Known rows, with every way that one mark hangs from another:
risi[sedu[daned[daman[fizip[nulev]]]]]: [-1.90  1.79 -0.75 -1.38  2.24 -2.82 -2.62  3.50  0.98 -1.03  0.57 -0.91
 -0.26  0.02 -3.40 -0.87  0.69 -0.75 -1.48 -0.79  0.40]
risi[sedu[daned[daman] lusuk]]: [-1.81  1.51 -1.23  0.14  0.32 -0.92 -1.21  4.89  0.42 -1.86  0.09 -2.67
 -0.11  2.32 -4.85 -1.84 -2.18  0.52 -2.75  2.94  1.11]
risi[sedu[daned[daman[fizip]] lusuk]]: [-2.14  2.08 -0.60  1.23 -0.92 -0.93 -2.41  4.94  0.48 -1.50  0.36 -1.98
 -0.27  1.48 -4.69 -3.25 -1.04  1.18 -2.37  1.10  1.64]
daned[daman sedu]: [-1.80 -1.66 -0.70 -0.77  3.99  1.03 -1.76 -2.91  3.38 -0.72 -0.72 -2.19
  0.01 -0.99  0.67  0.15  0.08 -1.31 -0.09  4.05  0.84]
sedu[daned[daman] lusuk]: [-1.30  1.41 -0.83  1.60 -0.66  0.91 -0.45  3.75 -0.59 -1.49  1.96 -2.27
  1.56  2.15 -2.62  0.87 -2.12  0.85 -1.22  2.77  1.10]
fetaro[nulev[fizip[daman[lusuk]]]]: [ 1.17  1.52  1.41  2.08  1.34  0.31  1.90 -4.89  0.39  2.64 -2.72 -0.48
  0.19 -0.84  1.47 -0.37 -0.51  1.11 -2.04 -2.15 -3.49]
fetaro[nulev[fizip[daman]]]: [ 1.39  2.67  0.85 -1.82  4.52  0.37  1.62 -3.20  0.67  0.86 -2.69 -0.55
  2.48 -0.89  0.85 -0.63  0.77 -1.11 -3.27 -2.45 -1.63]
fizip[daman[daned[sedu]] nulev[fetaro]]: [ 0.64 -1.87  0.55 -4.25  0.59 -2.18  1.80 -1.26 -1.26 -0.84 -0.35  1.84
 -1.71 -0.26  0.72  4.00  1.84  0.20 -0.37 -0.92 -0.12]
daned[sedu[lusuk]]: [-1.38 -0.97 -1.23  0.20  1.31  2.40  0.91 -0.62  1.84 -0.74 -0.57 -2.24
 -0.77 -0.65 -0.56 -0.63 -2.05  0.11 -0.46  2.17  0.71]
sedu[lusuk]: [-0.85  0.51 -0.34 -0.53  1.01  2.25  0.78  0.98  0.29 -0.33 -0.65 -1.09
  1.27  0.93 -0.97 -1.02 -1.20 -0.89 -1.45  1.28  0.58]
lusuk[sedu[daned]]: [-0.09  1.01 -2.88 -1.33  0.48  0.77  1.11  2.72 -1.09 -2.22  0.88 -0.74
  3.50  1.10  0.53 -0.64 -1.98 -4.93  1.27  0.82  3.63]
sedu[daned[daman]]: [-0.66  1.23 -0.89 -0.30  1.61  0.79 -2.02  2.24  0.53 -1.51  1.07 -0.92
  2.24  1.14 -0.90  1.05 -0.68 -1.39 -1.26  2.35  1.52]
fizip[nulev]: [-0.56 -0.02 -0.49 -3.05  4.01  0.58  0.50 -0.45  0.60  0.08 -0.42 -0.20
  1.62 -0.53  0.18  1.65  0.51 -2.85 -0.55 -0.46 -0.70]
fizip[daman[daned] nulev[fetaro]]: [ 1.32 -0.43  1.55 -4.75 -0.05 -2.12  1.56  0.49 -3.02 -0.31 -0.41  3.28
  0.47  1.22  0.39  3.94  2.57 -0.83 -1.28 -2.05 -0.11]
daned[daman[fizip lusuk] sedu]: [-2.50 -2.19  0.46  4.29 -0.46  1.06 -2.51 -4.58  3.27  1.19 -0.31 -1.54
 -2.79 -1.89  1.67 -1.21 -0.30  1.76  1.55  2.60 -0.47]
daman[daned fizip lusuk]: [ 1.97 -1.39  0.21  2.49 -3.61  2.22 -3.19  1.05  0.54  1.34  0.33  4.54
 -1.83  0.11  0.56 -3.12  1.03  1.30  1.33 -0.74  1.12]
fetaro[nulev[fizip[daman[daned[sedu]]]]]: [ 3.59  0.54 -0.56 -1.47  2.50  0.25  0.07 -1.67  1.63 -0.07 -1.07  1.60
 -0.88 -1.69  0.15 -1.40  1.19  0.75 -1.39 -1.90 -0.36]
nulev[fetaro fizip]: [ 3.70 -0.23  4.21 -3.16 -2.25  3.54  0.61 -1.10 -0.26 -0.65 -3.99 -0.58
  1.23 -0.37  4.71 -2.54  0.72 -0.92 -3.85 -0.95  0.97]
nulev[fetaro fizip[daman[lusuk]]]: [ 2.36 -0.29  4.84 -0.30 -3.42  0.87  3.27 -4.42 -1.78  1.72 -3.62 -0.80
  0.26 -0.41  4.70  0.81 -0.15  2.37 -2.28 -1.41 -2.69]
daman[lusuk]: [-0.32 -0.99  0.21  1.60  0.18  2.07 -0.31 -2.06  1.11  1.49 -1.59  0.28
 -0.18  0.11  1.43 -0.60 -1.18 -0.73 -0.22  1.51 -0.68]
daned[daman[fizip[nulev] lusuk] sedu]: [-2.72 -2.38  0.36  3.43  0.35 -0.67 -1.28 -4.33  2.51  1.67  0.66 -2.06
 -3.21 -2.35  1.21  1.36  0.17  1.83  2.58  1.00 -2.09]
daned[daman[fizip[nulev]]]: [-2.22  0.20  0.83 -0.97  2.77 -0.54 -1.95 -1.28  1.30  0.30  0.59 -0.76
  1.13 -0.74  0.14  0.95  2.38 -1.33  0.40 -0.11 -0.38]

Rows:
[-1.37  0.31  1.90 -4.81  2.36 -2.03  3.39 -2.83 -2.39  0.00 -2.04 -0.22
  1.76  0.58  1.55  5.10  1.06 -1.92 -2.25 -1.66 -1.40]  fizip[daman nulev[fetaro]]
[-0.91 -0.43  2.28 -2.67 -0.84  0.58 -0.20 -1.10 -0.94  0.01 -2.16  0.81
  0.30 -0.12  2.40  0.48  2.01 -2.43 -2.15 -2.67  1.17]  daman[fizip[nulev[fetaro]]]
[ 1.02 -2.86 -0.76  2.33 -2.05  0.26 -1.71 -0.48  1.54  1.33  1.47  2.70
 -4.22 -2.11  0.67 -0.55  0.74  2.33  3.10 -1.30 -0.63]  daman[daned[sedu] fizip[nulev] lusuk]
[-1.77  1.09 -2.41  0.90  0.27 -3.53  5.17 -0.54 -3.52  0.40  2.22 -1.32
  2.02  0.48  0.01  4.92 -2.56 -1.24  3.79 -0.99 -1.91]  fizip[daman[lusuk[sedu[daned]]] nulev]
[ 3.80  0.67  0.85  1.88 -0.92  0.54  0.40 -1.57 -0.13  2.06 -1.17  2.69
 -1.05  0.02  0.42 -1.45  0.71  2.51 -0.91 -2.45 -2.26]  fetaro[nulev[fizip[daman[daned lusuk]]]]
[ 0.93 -1.23 -1.14  1.00 -2.31  2.17 -2.17  2.55  1.22 -1.04  1.23  1.81
 -2.55 -0.75 -1.44 -3.59  0.48  1.90  0.79 -0.12  2.53]  daman[daned[sedu[lusuk]] fizip]
[-1.20  0.13 -0.65  2.11 -0.29 -0.98 -2.16  1.98  1.33 -0.04 -0.78 -1.32
 -1.60  1.36 -2.48 -1.48 -2.11  0.77 -1.54  3.06 -0.26]  risi[sedu[daned[daman[lusuk]]]]
[-1.67  0.68 -0.22  3.32 -1.54 -0.94 -3.34  1.63  1.36  0.27 -0.60 -0.47
 -1.97  0.79 -2.37 -2.92 -1.12  1.29 -0.98  1.28  0.51]  risi[sedu[daned[daman[fizip lusuk]]]]
[ 0.75 -2.07 -1.10  2.00 -3.73 -0.50 -0.21  1.02 -1.27  0.87  2.02  2.77
 -0.99  0.10  1.09 -1.76  1.03 -1.30  5.11 -1.63  1.06]  daman[daned fizip[nulev] lusuk[sedu]]
[-1.23  1.09 -2.20  1.68 -0.55 -1.96  3.77 -0.70 -2.76  0.04  1.13 -0.77
  2.32  1.16  0.50  2.54 -2.83 -1.45  2.97  0.55 -0.02]  fizip[daman[lusuk[sedu[daned]]]]
[-0.59  2.04 -2.02 -0.89  0.34  0.09  0.00  5.76  0.01 -1.73 -0.75 -1.40
 -0.10  1.82 -4.35 -2.86 -2.72 -0.34 -3.26  0.84  1.48]  risi[sedu[daned lusuk]]
[ 5.15 -1.10  4.54 -0.39 -5.79  0.92  1.41 -1.15 -2.30  1.08 -2.02  2.63
 -1.32  0.46  3.69 -0.40  1.06  3.72 -1.30 -1.42 -1.46]  nulev[fetaro fizip[daman[daned lusuk]]]
[-2.37 -1.18 -0.48  1.09  1.54  1.31 -0.25 -1.18  2.11 -0.86  0.36 -3.76
 -0.97 -0.19 -1.02  0.07 -1.40  0.92 -0.13  4.41  0.31]  daned[daman sedu[lusuk]]
[ 1.61 -0.33 -0.43 -2.15  0.46  0.37 -2.43  2.63  0.09 -0.06  1.37  3.92
 -0.03 -0.45 -0.64 -0.97  2.98 -0.93  0.86 -2.63  1.15]  daman[daned fizip[nulev]]
[ 5.26  1.04  1.55 -3.58  0.81  0.96  0.33  0.87 -0.64 -0.04 -0.20  2.19
  2.04 -1.21  1.26 -0.93  2.35  1.40 -0.38 -1.63 -0.91]  nulev[fizip[daman[daned]]]
[ 0.58 -1.40 -1.33  0.17 -1.33  0.50 -0.81  2.77  0.55 -0.52  2.37  1.16
 -2.91 -1.26 -1.86 -0.99  0.75  2.05  1.78 -1.32  0.62]  daman[daned[sedu[lusuk]] fizip[nulev]]
[-1.90 -0.72  1.43  3.64 -0.96  1.22 -2.75 -2.80  1.75  1.63 -0.49 -0.28
 -0.68 -0.18  1.20 -1.25  0.35  0.87  0.76  1.83 -0.59]  daned[daman[fizip lusuk]]
[-1.57  1.48 -0.73  0.06  1.37 -1.02 -1.94  2.27 -0.05 -0.88  2.43 -0.60
  1.57 -0.26 -1.14  1.85  0.76 -0.56  0.07 -0.90  0.17]  sedu[daned[daman[fizip[nulev]]]]
[-2.20  1.84 -0.73  2.04 -0.98 -0.87 -0.38  3.95 -1.22 -0.76  3.18 -2.14
  0.74  0.78 -2.84  1.78 -0.46  1.72  0.09 -0.58 -0.38]  sedu[daned[daman[fizip[nulev]]] lusuk]
[ 0.04 -0.60 -1.73 -1.78  1.88 -2.21  2.47  0.89 -0.96 -0.26  2.50  0.29
 -1.42 -0.65 -2.92  3.73  0.06  2.47  1.74 -0.36 -1.70]  fizip[daman[daned[sedu[lusuk]]] nulev]
[-2.54 -1.31  0.09  3.91 -2.17  0.22 -0.79 -3.11  0.31  0.73 -0.01 -1.48
  0.54  0.26  2.23 -2.28  0.10 -1.90  3.76  2.23  1.26]  daned[daman[fizip lusuk[sedu]]]
[ 1.36 -0.52  0.04  0.37 -0.16 -0.59  0.25 -0.81 -0.98  1.65  0.27  3.40
 -0.42  0.84 -0.43  1.50  0.62  1.60  1.25  0.34 -1.49]  fizip[daman[daned lusuk]]
[-1.26  0.14 -2.05  3.05 -2.83 -0.88  1.52  1.41 -1.90  0.06  2.30 -0.29
  0.57 -0.24  0.96  0.38 -1.74 -1.58  3.71 -2.03  0.65]  daman[fizip[nulev] lusuk[sedu[daned]]]
[ 1.81 -0.75  3.43  0.07 -4.58 -0.01  4.93 -4.59 -3.07  0.85 -3.05 -1.92
  1.28  0.00  5.72 -0.07 -0.79 -0.26  0.65 -0.71 -1.08]  nulev[fetaro fizip[daman[lusuk[sedu]]]]
[ 0.71 -0.77 -1.79 -3.63  4.27 -2.29  0.99 -0.63  0.15 -0.20  1.46  1.80
 -0.60 -1.66 -1.13  3.78  1.53  0.16  1.76 -0.58 -1.15]  fizip[daman[daned[sedu]] nulev]
[-1.20  0.73 -2.19 -0.15  0.37 -0.17 -0.05  2.12 -0.64 -2.50  1.84 -2.04
  3.54  1.76  0.12  0.15 -1.39 -4.01  1.63  2.94  3.25]  lusuk[sedu[daned[daman]]]
[ 3.90  1.79  0.35 -2.04  2.08  0.46 -0.13 -0.02  0.04  0.50 -1.06  2.77
  1.15 -0.11 -0.29 -1.78  2.19  0.13 -2.41 -2.87 -0.57]  fetaro[nulev[fizip[daman[daned]]]]
